Each row comes from the steps of one walk. Every step used is in the known rows, and no mark comes twice. Write the walk behind each row, first mark first.
Known rows:
vozav-ridov-lenuf-vumi-tonu-resop: [ 37.6 -33.0  -9.2 -27.2 -69.9  -0.4  12.6 -35.9 -48.2 -22.8  13.5 -59.6
 -39.1 -10.1 -27.4 -76.9  32.5  11.1  13.7 -32.8   8.5  23.2  37.8 -30.2]
vumi-ridov-lenuf: [ 38.4   0.8 -14.8 -17.5 -52.6 -26.4  25.3 -27.3   9.9   6.7  -0.6 -44.7
 -29.2 -14.4 -41.0 -68.5  12.3   2.6 -12.2 -10.2  12.5  25.8  29.9 -14.1]
lenuf-vumi-ridov-tonu-luzol: [  5.8 -30.2 -17.7  17.8 -37.9 -30.8   1.2 -52.5   6.2   7.9  13.9 -67.1
 -59.5 -23.4 -10.5 -74.3  11.2   8.2 -19.0  -7.5 -18.8  25.9  31.3 -15.8]
karo-tonu-vumi-ridov-lenuf: [ 37.6 -22.1  -0.4 -43.9 -84.9 -33.0   4.6 -43.4  20.1  13.8 -24.7 -14.7
  -9.9 -13.6 -37.9 -65.5  -1.1  11.5  -4.8 -33.8  25.5  48.4  28.4 -38.0]
resop-tonu: [ 28.6  -4.9 -14.4  -6.6 -10.7   8.9  14.0 -29.1  11.3  10.2  17.3  -8.5
   1.0 -34.2 -24.9 -26.7  -0.4 -13.1  -0.1  23.2 -10.7  19.6  28.4  -6.5]
ridov-vumi: [ 35.5 -17.4   5.8  -5.9 -48.5  10.6  40.6 -12.3  24.5  16.9   6.3 -42.5
 -30.0 -15.5 -16.3 -33.7  -9.4 -34.3  -5.5 -16.9   0.3  13.1  46.0 -14.8]
luzol-ridov-vumi-tonu: [ 23.1 -18.4  13.9 -31.8 -59.5  -5.5  67.2 -18.5  -7.2  13.8  27.3 -61.3
 -29.2   3.7 -23.4 -46.1  -5.8   0.5   7.9 -26.0   7.2  27.3  75.2  -9.6]
ridov-vumi-tonu-resop: [ 48.7 -48.5  13.0 -36.2 -56.0  19.5  42.2 -20.5 -14.3  12.7 -16.9 -32.7
 -29.8 -16.1 -25.2 -47.2  24.0 -22.2   8.6 -21.7  -8.5  -3.4  43.3 -18.9]
lenuf-vumi-tonu-karo: [ 15.6 -31.3  15.1  -6.1 -42.8  15.0  -1.5 -35.9 -10.5  20.8  22.6 -42.3
 -46.8   7.9 -33.4 -62.0  13.2   3.3 -26.9 -19.3  -3.9  29.0  57.7  -2.1]
luzol-ridov-vumi-tonu-resop: [ 36.0 -36.0   2.8 -43.6 -63.7   5.1  59.3  -7.9 -22.9  17.3   2.9 -58.0
 -29.6 -13.6 -18.5 -50.6  16.1  -7.4  16.0 -32.8   5.1   4.5  67.2 -12.0]
resop-tonu-vumi-ridov: [ 28.7 -23.7 -11.1 -24.3 -41.0  -5.1  32.3 -33.9  25.3  29.1  -2.3 -16.5
  19.4 -33.3 -47.8 -61.3   9.1  10.7   3.7  16.1  -9.9  26.8  30.1 -17.7]
ridov-vozav: [ 27.2 -12.5  -6.1  14.2 -30.7   0.4  25.3   3.3   7.0  37.9  13.7  -7.2
 -25.7 -39.4 -36.8 -25.0 -30.6 -15.5  -4.4 -18.1  -5.5  23.5  36.6   6.8]
luzol-tonu-karo: [ 20.0  -0.7 -11.2 -18.1 -26.4  -0.1  22.0 -16.8  22.4  50.3  18.3 -48.8
 -40.2 -18.5 -17.5 -46.6   9.3 -28.8  -7.0  -0.7  11.5   9.4  52.3  20.2]
ridov-lenuf-vumi-tonu-karo: [ 16.5 -13.4   5.9 -16.3 -61.4  -3.3  -8.4 -48.5 -10.3   6.9  17.4 -41.6
 -55.4  11.6 -36.1 -66.7  28.4   7.8 -24.2 -17.8   1.0  36.8  58.1 -12.0]
karo-tonu-luzol: [ 32.1 -29.7  -9.4  -5.5 -36.6 -14.3 -23.0 -36.6   4.4  25.3  -3.9   1.6
 -16.3 -38.7   2.5 -22.6   7.0  -7.5  -4.3 -23.3   9.1  33.4  25.4 -26.3]
lenuf-vumi-ridov: [ 22.9 -27.6  -7.4   3.7 -36.1   0.7   1.1 -26.3  12.4   4.5   5.7 -64.9
 -44.4  -3.3 -33.1 -79.9  -4.1  10.9 -25.2 -16.5   3.2  30.9  42.6  -7.6]
ridov-lenuf: [ 27.5   1.2 -14.0 -12.2 -39.1 -13.9  12.7 -30.5   4.3   1.6  10.5 -17.2
 -27.8 -22.5 -21.1 -37.8   5.1 -17.8  -9.1 -10.9  19.0  32.7  32.7 -16.6]
vozav-ridov-lenuf: [ 41.0  11.6 -12.2  -7.1 -55.4 -19.3  42.6 -14.6  -8.2  -3.8  32.3 -44.9
 -19.6 -20.1 -23.6 -46.6   5.0 -13.5   9.4 -22.8  22.9  25.5  24.4 -21.1]
lenuf-vumi-tonu-luzol-ridov-vozav: [ -3.6 -36.9 -15.6   9.6 -47.5 -24.0  -0.1 -22.7 -21.9  36.3  28.5 -40.3
 -42.4 -28.3 -24.0 -54.4  -3.7  38.5   7.5 -30.7 -10.0  52.1  82.1  -0.1]
luzol-tonu: [ 21.8  -9.2 -20.0 -24.8 -14.1  -4.1  19.0 -30.8  13.9  20.7  15.0 -42.5
 -31.2 -24.4 -14.7 -42.0  -3.3 -27.3   4.3   5.6  16.2  23.5  46.0  10.6]
karo-tonu-vumi-ridov: [ 36.7 -40.3   9.8 -34.9 -65.2 -15.3   8.0 -30.9  18.7  26.1 -18.9 -15.8
  -1.7 -17.0 -34.9 -58.9 -14.4   6.2  -8.6 -32.7  20.2  39.8  25.3 -28.2]
karo-tonu: [ 37.9 -20.3   3.8 -17.2 -31.6   1.3  -9.9 -27.0   6.0   5.6   3.5  -5.5
 -20.5 -18.0 -10.9 -24.4 -21.9 -15.2 -12.4 -25.0  16.7  31.6  22.9 -18.4]
vozav-ridov: [ 40.4  -7.1  -2.8   2.5 -37.7  -0.9  50.0  -4.9 -11.6   6.8  37.7 -47.3
 -11.4 -23.1 -19.4 -41.3  -8.4 -16.7   6.9 -22.5  16.3  14.5  21.6 -10.7]
karo-tonu-luzol-ridov: [ 17.3 -19.4 -17.6 -11.7 -40.9 -28.7  -6.9 -24.5  -2.0  29.1  16.7 -20.6
 -17.1 -34.7  12.3 -27.0  -4.5  12.2   2.3 -32.9  22.3  37.7  49.0 -19.9]

Which walk is each row?
[ 19.8 -12.9 -23.2 -50.1 -66.8 -37.8  35.0 -44.9  27.8  28.9 -10.0 -51.6
 -22.2 -21.3 -43.1 -83.6  17.6   0.6  12.5  -5.1  25.1  41.3  49.3 -10.0]	luzol-tonu-vumi-ridov-lenuf
[ 28.8 -13.2  -2.0 -14.5 -67.0 -12.7  20.4 -44.9 -32.9 -28.1  35.1 -64.9
 -42.6   3.8 -33.9 -75.9  13.4  15.5   4.1 -28.0  11.6  44.8  43.9 -26.0]	vozav-ridov-lenuf-vumi-tonu
[ 28.1   2.4  -9.8  -0.7 -22.9  14.7  17.1 -18.0  19.0  38.9  20.4 -12.8
  -6.0 -27.9 -27.8 -30.7  14.4 -15.7 -13.4  19.8 -17.5   4.4  33.8   0.1]	resop-tonu-karo
[ 26.1 -35.0  -0.7 -19.3 -52.0 -12.6  35.1 -22.2  15.6  34.0  -5.7 -29.0
  -1.7 -23.0 -41.7 -65.1  -2.5   3.0  -6.2 -15.7  14.0  30.0  31.6 -14.0]	tonu-vumi-ridov
[  4.8 -18.2 -30.4 -12.4 -65.8 -39.6 -44.0 -44.8   1.9   1.6  11.5 -40.6
 -45.0 -20.1  12.2 -51.8   6.0  24.0  -5.8 -42.2  24.6  57.8  64.8 -36.7]	karo-tonu-luzol-ridov-lenuf-vumi
[ 26.9 -30.2  -0.4  -1.3 -62.3 -15.1  41.8   1.0  18.4  57.6  -8.5 -18.3
  -9.8 -38.8 -58.9 -56.9 -22.9   7.7   1.3 -25.5  -1.6  36.6  39.9  -1.4]	tonu-vumi-ridov-vozav
[ 21.8  -6.8  -1.1 -12.1 -56.8  -4.6  58.1   2.6  19.1  22.5  25.3 -62.0
 -29.4 -13.8  -8.5 -38.4 -18.4 -17.1  -0.6 -29.7  16.5  18.3  68.5  -9.7]	luzol-ridov-vumi
[ 18.3  -2.2 -28.9 -20.8 -59.3 -46.3 -11.0 -33.3  -3.5  14.7  10.1 -22.4
 -25.6 -32.8   6.5 -33.9  11.3  13.9   6.0 -35.7  30.6  47.4  50.8 -29.9]	karo-tonu-luzol-ridov-lenuf
[ 49.7  -8.9  30.3 -16.3 -86.1   6.7  87.5  -2.9  -5.7  32.2  31.6 -68.5
 -29.5   6.5 -36.7 -56.6  18.4 -15.6   7.4 -30.1  -7.4  -0.5  51.4 -10.5]	vozav-ridov-vumi-tonu-karo
[ 17.8 -15.9 -20.2   3.0 -51.7 -31.2  -2.8  -1.1  -0.1  53.2  10.5 -10.6
 -23.9 -47.6  -6.8 -19.3 -25.3  17.3   9.1 -40.0   5.6  41.6  57.2  -8.6]	karo-tonu-luzol-ridov-vozav
[ 11.7 -14.4 -20.2 -15.5 -22.9 -14.0  39.3 -13.4 -29.5  11.4  27.9 -47.0
 -38.4 -38.3   6.6 -32.3  -8.6 -18.3   2.2 -21.1  13.9   6.0  31.8  -5.5]	luzol-ridov-tonu-resop
[ 61.2 -36.6  11.9 -32.4 -76.0  14.0  74.0  -4.2 -29.5   5.5   5.4 -60.4
 -19.1 -14.4 -26.5 -59.1  24.0 -18.8  28.0 -34.5  -4.4  -9.0  37.9 -24.2]	vozav-ridov-vumi-tonu-resop
[ 20.5 -30.2 -13.4 -38.5 -46.7 -20.5  36.5 -35.2  26.4  41.3  -7.3 -50.4
 -14.0 -21.5 -39.9 -78.0   3.3  -2.9   9.0  -3.6  18.7  30.3  48.9   0.1]	luzol-tonu-vumi-ridov
[  1.4   5.3  -9.7  -4.7 -20.9 -25.6  48.4 -21.8 -11.1   8.3  51.9 -51.0
 -39.2 -22.9   0.1 -27.7 -28.7 -14.1  -5.3 -13.5  16.2  28.6  37.4  -0.4]	luzol-ridov-tonu
[  0.3  12.9  -4.0   0.2 -33.9 -20.4  54.8 -10.0  -3.5  38.5  53.8 -55.9
 -48.3 -16.3  -4.0 -32.1 -14.2 -13.8 -16.8 -18.0  10.8  13.1  46.1   7.1]	luzol-ridov-tonu-karo
[ 24.9 -26.1  -9.5  18.4 -47.3  -3.8   3.1  -4.2  14.2  29.6   4.9 -54.1
 -49.6 -16.6 -51.6 -76.7 -25.6  16.7 -17.5 -23.5 -16.5  32.1  50.8   4.7]	lenuf-vumi-ridov-vozav
[ 35.9 -25.7 -12.2 -14.3 -31.4 -12.1  37.5 -22.3 -14.4  13.5  -3.9 -49.8
 -41.6 -31.6 -21.3 -63.1   6.9 -16.5  -5.6  -9.8  -7.1  -8.4   8.5  -8.1]	vumi-ridov-tonu-resop
[ 50.4 -16.4  22.4 -22.4 -72.9   4.4  83.6 -15.0 -11.6  -0.1  30.1 -65.4
 -20.4   0.1 -33.5 -54.0   5.3 -10.6  17.3 -29.0  -2.8  12.1  43.2 -20.7]	vozav-ridov-vumi-tonu
[ 46.7  -6.9   8.4  -2.0 -67.8   6.0  73.5   4.9  12.1  10.7  26.4 -67.9
 -21.2 -14.7 -20.2 -46.6 -10.6 -28.4  10.5 -30.8   4.7   6.6  38.9 -19.2]	vozav-ridov-vumi
[ 14.7 -38.6   9.2 -12.3 -28.9  10.9  -5.3 -49.8 -19.0 -10.3  17.3 -36.1
 -41.5   2.7 -29.9 -56.4  -2.2   7.9 -17.4 -12.8   0.7  43.1  49.5 -10.3]	lenuf-vumi-tonu
[ 24.6  -6.4  -1.3  -2.4 -28.9 -22.0  49.2 -32.2   4.9   9.0  19.9 -54.1
 -42.2 -16.8 -27.8 -57.2 -12.3  -9.1 -14.6  -3.3  -6.0  16.8  15.5  -5.4]	vumi-ridov-tonu
[  2.6 -13.9  -8.4 -27.6 -52.2 -23.1   5.9 -47.2 -25.3 -16.7  32.3 -59.8
 -47.0   7.2 -23.7 -66.0   5.6  27.6  -6.0 -26.9  21.8  57.6  75.7 -15.7]	luzol-ridov-lenuf-vumi-tonu
[ 15.9 -12.3 -17.2  -0.6 -43.4  -6.6 -18.5 -39.9   6.9 -12.2  11.5 -38.2
 -47.9 -10.4 -18.4 -53.8  -0.6  -6.6 -21.4 -18.1  14.3  46.2  46.8 -19.5]	ridov-lenuf-vumi
[ 11.4 -19.6  -4.3   5.9 -30.9 -15.2  13.7 -42.8   4.3  -7.8  22.7 -74.5
 -63.1  -4.5 -23.7 -75.7 -14.7   1.1 -28.2 -10.2  -8.7  26.8  28.2  -9.3]	lenuf-vumi-ridov-tonu
[  6.1 -23.3   5.9  -8.8 -35.8 -14.4  40.1 -42.8   3.0  16.9  23.6 -10.8
 -20.1 -33.0 -12.8 -26.7 -20.2 -27.7  -6.2 -10.1  10.5  35.3  17.7 -18.9]	ridov-tonu-vumi
[ 11.1 -27.6 -13.1 -32.7 -33.5  -9.3  22.1 -38.0  21.1  35.6   5.8 -27.6
 -12.1 -30.6 -21.3 -43.3  -5.6 -22.7  10.6  -5.5  24.7  37.2  47.4  -0.3]	luzol-tonu-vumi
[ 16.2 -16.3 -15.4  -0.2 -58.5 -18.0  42.3  -6.5  18.4  36.6  17.1 -54.7
 -26.9 -31.5   5.7 -37.0   5.7  -8.7  10.5 -25.7   5.1  17.4  70.0 -15.0]	tonu-luzol-ridov-vumi
[ 21.8 -35.5  -4.0 -10.6 -27.7 -16.1  16.0 -46.3 -18.6  21.3  11.3  -6.5
 -14.5 -28.7 -19.3 -36.9  29.4   3.6   3.9  -4.0  -3.1  29.9  38.1 -13.1]	vumi-tonu-luzol
[ 11.4 -11.2   1.9  11.6 -43.6  -8.9  17.7 -29.6  12.2  24.6  26.2 -80.4
 -69.1   3.0 -26.7 -80.2  -1.1  -0.4 -37.7 -13.7 -14.0  12.7  34.6   1.1]	lenuf-vumi-ridov-tonu-karo
[ 23.3 -39.8 -14.1  -5.1 -34.6  -2.8   4.7 -34.1 -13.3  -1.7  -0.1 -68.9
 -63.8 -19.2 -16.2 -81.1   5.6  -3.8 -18.3 -16.3 -11.7   4.3  20.4 -14.0]	lenuf-vumi-ridov-tonu-resop
[ 20.7  -7.1 -15.4  19.8 -37.2 -33.4  50.0 -28.2 -14.7  11.9  45.7 -46.4
 -25.1 -44.4   4.1 -32.8   3.4 -17.1  15.0 -13.3  -3.7  14.3  10.5 -18.8]	vozav-ridov-tonu-luzol
[ 31.2 -36.7   6.9 -11.7 -57.4  -7.8  37.6 -38.9   3.5  22.9  -1.0 -28.4
 -26.8 -19.6 -17.4 -41.7  28.2  -9.8   6.8 -11.6 -15.3  19.1  54.4 -21.6]	ridov-vumi-tonu-luzol
